In the rows, 128 means zero.
Known rows, with every step that occurs:
y k t q: [168 142  96 122 164 102 151  92 141 133 131 136 133 151 172 133  97 153
 106 102 146 110 138 109  99 110 126 166 104 152 206 125 135  99 111 116
 145 149 117 121  93  73 147 141]
b d: [133 132 131 152 149 118 106 123 125  92 124 134 114 109 113 137 155 153
 117 149 135 135 155 137 108 104 128 134 132 134 117 136 129 142 141 114
 151 106 120 133 129 125 139 159]
b d a y: [171 116 143 159 131 116 118 150 119 102 164 130 112 129  95 183 170 148
  96 175 135 120 188 126  75 118 138 115 100 156 137 167 117 155 141  70
 154 116 123 116 135 155 191 147]
d a y n x: [149  89 130 134 115 141 131 170 150 147 206 138 100 141 154 126 140  94
 137 148 140  97 146 147  76 137 122 109 107 161 165 162 106 147 150  79
 208 127 129 125  98 154 167 116]
n x y l: [103 117 104 122 134 168 154 128 148 172 175 161 124 154 189 101 130 112
 158 166 101  76  88 183  99  99  84 124 137 137 146 107 133 130 170 105
 191 105 150 139 101 112  92 155]
r z y: [126 108 154 154  95 143 144 130 116 171 106 173 135 109 124  89 122 130
 124 170 104  82 135 132 136 123 150 112 107 144 127 167 136 116 152 138
 116  94 152 164 141 152  92 134]
s l: [127 128 106 104 128 135  91 130 138 131 140 149 156 132 148 162 124 137
 135 152 109 118 107 147 120 134 128 143 126 129 116 120 125 132 126 139
 151 126 122 123 103 128  90 153]
z v u t: [154 124 153 123 139 125 130  83 137 154 162 102 135 164 138 152 102 129
 122 164 125  92 154 160 113 139 132  92  85 112  75 104  95 126 140 147
 150 147 156 111 162 124 137 155]
a d: [135 131 148 139 135 106 129 101 137 124 135 162 128 138 131 141 113 141
 108 157 151 139 148 140 132 101 133 135 134 132 105 151 131 134 118  93
 115 124 113 120 148 107 135 152]
z y q: [167 130 128 141 136 110 153 103 128 133 148 152 123 118 172 131 134 117
  94 119  92 105 150 132 121 122 107 135 114 169 150 132 123 122 146 137
 181 108 141 153  89 127  99 134]
d a y: [168 113 138 135 110 126 139 156 122 138 168 124 125 149 110 172 143 125
 110 158 130 112 165 118  93 141 139 107  96 149 148 160 113 142 128  81
 132 138 131 109 137 155 181 119]
n x: [119 105 130 142 135 154 121 141 149 149 151 154 120 133 133 103 118 106
 145 133 144 124 115 149 111 119 117 108 127  95 151 133 134 154 140 115
 145 116 136 126 142 111 122 122]
k r z v: [148  99 177 130 129 149 156 155  92 171 133 100 140 117 132  93 106 132
 152 160 110  97 117 137 150 122 146 146 121 133 114 139  85 104 130 184
 121 122 120 185 157 154  94 124]
z y k j: [157 108  80 181 122 143 164 132 121 145 169 120 118  95 187 165 116 151
 121 106 129  93  98 117  93 123 128 120  94 185 182  90 158 110 143 115
 174 127 151 139  94 168 114 124]
c p: [118 108 124 140 129 111 120 119 144 126 147 133 137 129 158 128 137 113
 128  97 118 150 147 100 106 125 118 119 134 109 148 161 100  94 120 102
 162 138 136 120 171 160 130 106]
k t: [153 143 117 122 155 135 149 136 130 134 137 148 127 159 143 170  98 136
 125 114 123 130 125  95 121 130 136 125  91 119 145 137 108 121 134 109
 122 146 127 129 145 125 137 126]
b d a: [158 138 136 159 137 129 108 162 124  85 159 101 115 114  96 163 172 176
 121 179 124 125 179 117  95 105 145 121 123 144 134 161  99 138 141  93
 133 116 117 129 118 143 182 133]
d a y h: [174 105 133 141 111 136 177 156 130 113 149 145 112 155 151 182 148 111
 135 161 118 117 169 100  67 119 119  99  98 171 150 188 105 134 133  73
 157 135 135 135 143 165 181 126]
r z: [ 95 116 154 124 104 132 130 154 116 156  89 144 139 114 117  76 126 136
 143 162 129 102 130 124 134 119 146 128 130 131 126 170 125 116 135 142
 105 115 141 160 152 135 135 121]
n x y u v: [103  71 121 119 151 139 186 131 132 157 176 124 111 156 185  92 114 124
 202 181 118  87 125 181  97 131  66 135 134 127 119 122 102 116 170 110
 201 115 145 113 127 103 161 122]
p q: [128 125 127 111 106 120 123  87 126 122 136 125 149 133 143 129 143 128
  90  96  94 147 127 131 148 141 114 129 135 125 146 125 141 150  88 117
 125 146 141 121 139 112 137 132]
u v: [127  98 137 111 142 111 137 113 113 120 145  73 139 132 150 137  98 153
 158 124 135 146 125 134 137 141 116 136 131 132 113 132 110 109 135 141
 138 140 126 127 118 151 174 111]
b y n: [117 127 111 139 129 127 126 130 119 109 146 150 104 101 163 122 160 115
 134 114  86 107 136 134 131 128 114 153 136 201 128  98 131 115 182 128
 219 122 114 164  79 183  89 164]
u t: [138 136 125 133 152 126 134 123 131 120 135 117 130 154 135 134 111 149
 131 122 114 130 146 121 107 132 131 106  96 117  87 142 130 121 149 127
 109 151 140 139 137 148 163 134]
j h: [136 143 140 117 118 125 151 121 136 132 141 163 140 147 154 138 133  99
 129 134 112 155 142 132 122 118 113 125 122 126  99 130 117 137 125 102
 120 128 138 142 126 134 121 141]
c y b d: [124 112  87 124 115  96 118  95 144 116 119 173  84 103 170 164 154 128
 122 123 129 152 154 105  95 106 101 113 161 175 112 152 111 121 183  68
 184  93 108 149 175 162 151 206]
n x y b d: [111 104  87 148 140 142 133  96 160 144 155 191  79 124 167 129 135 125
 168 158 113  96 124 162  83  90  75 106 155 146 112 136 116 129 191  70
 181  81 129 160 131 128 114 171]
d a y k r z v u: [179 102 164 131  99 135 180 168  91 202 165  81 123 119 171 140 126 124
 116 200 172  29 161 131  94 122 157 110  96 165 155 141  83 131 115 131
 182 139 144 136 186 130 133 148]
s l y a: [131 123  77 110 121 142 107 155 158 119 154 150 130  86 171 192 108 130
 158 145  76  85 124 112 107 130 104 151 144 141 132  74 140 132 154 104
 190 100 126 151  69 110 123 153]
x y q: [120 125 121 111 154 107 166 109 124 145 152 149 119 139 188 114 134 113
 129 137  87  94 147 148 118 121  74 156 139 170 136 116 105  93 147 114
 160 122 126 148  83 112 121 119]
s l y: [128 120  86 103 105 128  88 135 144 145 148 175 153 105 159 197 113 134
 147 159  86 121 103 122 137 143 118 140 120 112 126  72 151 142 159 123
 172 110 112 131  95 126  82 199]
n x y q: [112 103 122 123 160 134 158 122 143 169 178 175 112 147 192  91 124  92
 147 145 104  93 134 171 104 112  62 137 137 135 158 120 107 121 160 100
 177 110 136 146  98  95 116 109]
s l y b d a: [160 141  54 117  95 115  75 148 159 101 160 155 123  83 160 252 151 179
 164 189  74 106 132  88  95 114 123 120 140 159 125 122 111 139 191  84
 206  91 104 162  86 159 140 226]
r z v u y b: [127  90 133  91  70 114 126  77 146 193 107 106 131 120 168 120 100 121
 148 201 116  95 123 158 137 131 112  74 146 148  95 165  96 106 183 158
 154 101 154 163 178 169 148 195]
r z v: [115  82 169 134  83 138 124 113 115 168 107 133 144 119 107  84 111 136
 154 189 104 101 123 132 141 122 141 139 126 139 105 145  94 103 127 174
 130 115 142 159 147 152 135 125]
y a d: [137 132 141 146 152 118 148 121 154  98 139 138 105 121 144 135 110 136
 120 141 144 107 170 134 100  87 119 144 158 164 108 150 120 123 116  74
 133 112 126 140 124  91 175 109]
x y: [115 117 121 132 134 136 153 112 123 156 156 149 120 147 150 128 124 122
 145 157 100 101 129 154 127 130  98 132 128 142 115 110 125 100 146 101
 117 122 126 126 116 125 105 121]
r z y u: [124 115 146 147  87 134 175 152 116 160  89 171 123 108 135  76 152 130
 135 193 104  53 150 135 106 119 138 128 112 157 126 173 130 124 156 149
 173  89 168 153 151 122 103 157]

Rows:
[106  94 123 143 141 161 148 125 143 177 177 175 112 153 149 100 111 100
 161 164 116  99 115 176 113 121  88 112 128 108 135 113 126 128 159  89
 133 109 134 124 129 109 102 116] -> n x y
[137 151 111  85 127 122 130 119 143 147 146  81 144 139 189 149 142 125
  98 165 134 107 118 179 120 124 106  87 132 133 137 131 145 145 178 135
 184 115 156 119 135 128 131 208] -> v u y l
[166  73 137 143 111 141 162 130  90 166 133  55 132  95 186  85  88 157
 150 178 117 112 110 131 130 115 119 130 139 149 116 139 125  99 160 189
 141 125 126 180 153 176 135 165] -> u y k r z v
[147  95 145 144 110 145 167 140  89 167 122  88 128  93 173  83 102 149
 156 157 134  76 109 115 127 104 142 158 137 158 128 118 105 103 121 189
 161 132 130 180 150 140 100 139] -> y k r z v
[192 134 102 172 146 147 186 135 102 145 162 109 108  94 195 139 113 138
 108 107 133  81 119 117 114 114 132 131 116 162 152 101 148 128 136 140
 168 125 128 154 123 132  51 152] -> z y k r
[127 104 127 103 137 105 167 134 115 106 128  77 126 134 162 122 132 149
 171 149 133 115 140 134 112 138 105 150 136 145 113 138 104 118 139 152
 195 134 141 118 127 126 186 134] -> y u v
[124 133 161 118 150 143 160 194  94 160 112 112 137 111 144  84 122 134
 143 133 134 101 125 123 143 120 147 134 126 122 135 167 112 116 139 153
  97 123 117 182 158 137  95 122] -> k r z
[157 147  96 139 118 117 114 138 144  84 139 107  98 109 127 180 167 175
 143 159 114 115 159  99  86  98 133 106 148 175 122 177  88 128 159  89
 159 110 122 158 122 159 180 158] -> y b d a
[133  82 114 128 136 141 113 130 157 138 179 109 108 127 184  88 112 106
 152 139 121 148 113 170 114 133  87 105 140 133 135 147 141 133 189 127
 183 113 127 144  94 163 145 149] -> u y n x
[163  94 148 116 113 122 119  78 135 162 167  82 137 144 147 153 107 114
 115 187 120 128 138 184 140 147 108  88 119 114 105 108 112 129 157 151
 151 119 143  99 158 140 140 175] -> z v u y
[131 117  53 118  89 121 100 123 140 143 142 161 139  80 200 188 108 149
 151 157 110  98  95 101 114 124 114 154 134 139 141  53 170 138 148 129
 211 120 124 130  88 116  91 213] -> s l y k
[121 153 101 128 118 144 134 132 118 113 128 148 132 116 159 143 172 136
 119 136  79  98 111 135 119 100 114 144 131 185 144 100 148 141 184 134
 221 115 139 161 103 168  87 201] -> b y l
[155 132 120 133 117 143 184 149 116 174 112 146 116  97 178 117 109 131
 139 126 102  67 111 111 130 118 141 104 129 169 123 179 114 108 173 144
 133  95 131 217 153 169  52 157] -> k r z y b
[164 120  99 114  88 115 147 131 142 135 150 133 107 142 143 194 137 129
 127 137 122 102 145  98  83 136 128  94 122 181 135 175 102 130 149  74
 159 131 133 140 140 177 183 142] -> d a y b
[149 128 185 116 161 142 165 152 104 187 144  88 142 148 154 111  97 132
 135 168 132  66 148 155 127 133 153  98  82 109  79 147  80 114 149 174
 119 142 145 166 195 131 105 146] -> k r z v u t
[136 123  99 135 123 136 142 157 150 118 140 132 102  82 154 155 115 121
 150 124  95  93 146  92 114 121 106 134 144 139 144  79 143 127 156  96
 166 101 133 156  96 111 162 125] -> l y a
[135 134 134 169 150 130 149 127 138  89 142 173  96 105 141 145 132 132
 114 146 106  96 184 135 107  81 110 150 151 191 116 129 135 133 160  63
 169 105 122 158 123 128 146 141] -> b y a d
[136 114  92 157 130 153 133 138 159 135 189 156  82 130 155 154 151 148
 177 193 103  85 148 147  67  91  95  91 145 155 131 161  87 126 191  47
 165  91 130 154 122 142 157 145] -> n x y b d a
[111  97 115 151 156 179 167 150 158 154 182 152  89 133 164  91 107 100
 174 149 106  61 135 166  82 108  73 123 150 139 143 116 115 116 156  69
 149  99 149 141 101  93 141  73] -> n x y a
[123  95 108 177  99 147 166 154 109 175 126 138 131  80 177 113 113 157
 136 142 130  69  99 111  96 112 145 121  97 187 178 138 151  99 151 128
 151 115 160 170 116 179 124 118] -> r z y k j
[129 126  97 120 101 113 155 155 138 130 117 155 113 103 152 148 153 121
 150 159 104  98 138 102 118 134 108 140 128 123 143  85 147 144 162 123
 208 107 134 127 131  97 135 190] -> l y u
[106 116 113 121 135 124 149 112 128 145 171 137 106 134 185 105 130 113
 158 139  88  90 123 155 124 134  94 152 141 186 111 107 112  80 154 117
 175 125 117 143  66 144  98 127] -> x y n
[168 113 125 168 120 149 181 107 136 122 130 175 114 130 170 151 130 109
 133 138  94 110 140 118 102 109 111 102 102 163 130 157 134 120 149 118
 164 105 145 156 128 152  83 147] -> z y h
[153 108 111 136 142 137 142 137 144 100 144  76 110 112 153 125 110 135
 134 136 103 128 152 140 104 127  91 112 158 150 126 147 135 115 166 109
 128 112 141 147 105 152 202 110] -> u y a
[154 131 144 123 158 105 143 112 163 122 157 105 109 128 171 151 104 124
  96 176 163 109 188 178 108 106 101  94 154 141 109 160 133 136 153  63
 134 104 140 113 159  86 187 149] -> v u y a d
[122 136 112 142 121 131 160 147 113 105 112 166 107 116 140 124 184 125
 135 151  89  89 155 132 107 118 108 150 127 169 132 110 136 146 178 124
 217 115 140 136 138 140 110 185] -> b y u
[111  88 118 151 143 171 185 125 152 155 159 198  99 156 193 109 119  84
 188 163 103 102 121 155  85  98  67 104 126 131 139 141 120 123 164  78
 157 109 138 150 137 123 104 126] -> n x y h
[102  96 122 150 146 174 192 178 105 209 152 149 108 108 209  47 104 123
 180 167 147  49 105 151 102  95 105 130 138 128 156 133 130 113 158 116
 139 113 136 178 153 105  76 124] -> n x y k r z
[153 131 150 144 132 150 206 192  95 162 114 142 120 105 159  81 149 127
 133 166 110  45 145 135 117 121 142 134 106 149 136 170 118 125 157 161
 162  95 143 177 159 122  63 155] -> k r z y u
[148 126 153 129 144 138 175 133 100 184 137  73 131 121 196  97  93 149
 135 164 157  44 142 135 104 115 150 109  94 133  89 127  99 111 139 176
 156 152 154 165 189 123 112 163] -> y k r z v u t
[117 104 124 121 106 101 116  77 145 122 154 133 156 133 170 130 151 113
  92  69  79 168 146 101 130 138 105 121 141 107 164 154 115 117  80  92
 160 157 148 113 178 141 139 111] -> c p q
[165 119 126 129 102 119 170 177 125 124 148 130 112 148 123 156 175 125
 120 182 128  83 177 120  68 139 129 122 101 160 147 163 108 149 133  90
 188 131 147  98 146 127 193 140] -> d a y u
[143 124 120 146 128 113 145 130 160 111 148 164 102  93 154 166 100 132
 133 152 120 109 165 106 120  97 109 140 148 145 121 104 147 134 149  59
 155  98 118 149 119  87 170 145] -> l y a d
[187 144 128 163 127 143 164 186 109 131 144 119 103  85 148 151 155 176
 133 173  98  63 160 102 101  94 156  94 123 185 131 213  87 117 187 112
 137  84 121 215 142 180 106 163] -> k r z y b d a
[130 110 146 164 109 157 162 152 131 149 109 148 113  89 137  80 116 129
 135 155  96  46 156 124 103 110 135 122 131 173 129 167 124 106 149 119
 134  86 164 185 116 134 131  92] -> r z y a
[171 146 100 118 126 106 111 125 154 108 159  77 103 115 158 196 161 161
 116 191 134 116 177 143  89 117 115  54 141 154 121 186 100 140 198  78
 159 101 134 133 154 159 193 203] -> v u y b d a
[123  85 155 131 102 116 184 137 103 153 107 117 135 114 156  79 123 153
 165 191 109  71 143 142 119 133 126 136 115 163 115 178 111 107 163 162
 184 101 164 152 143 144 155 141] -> r z y u v
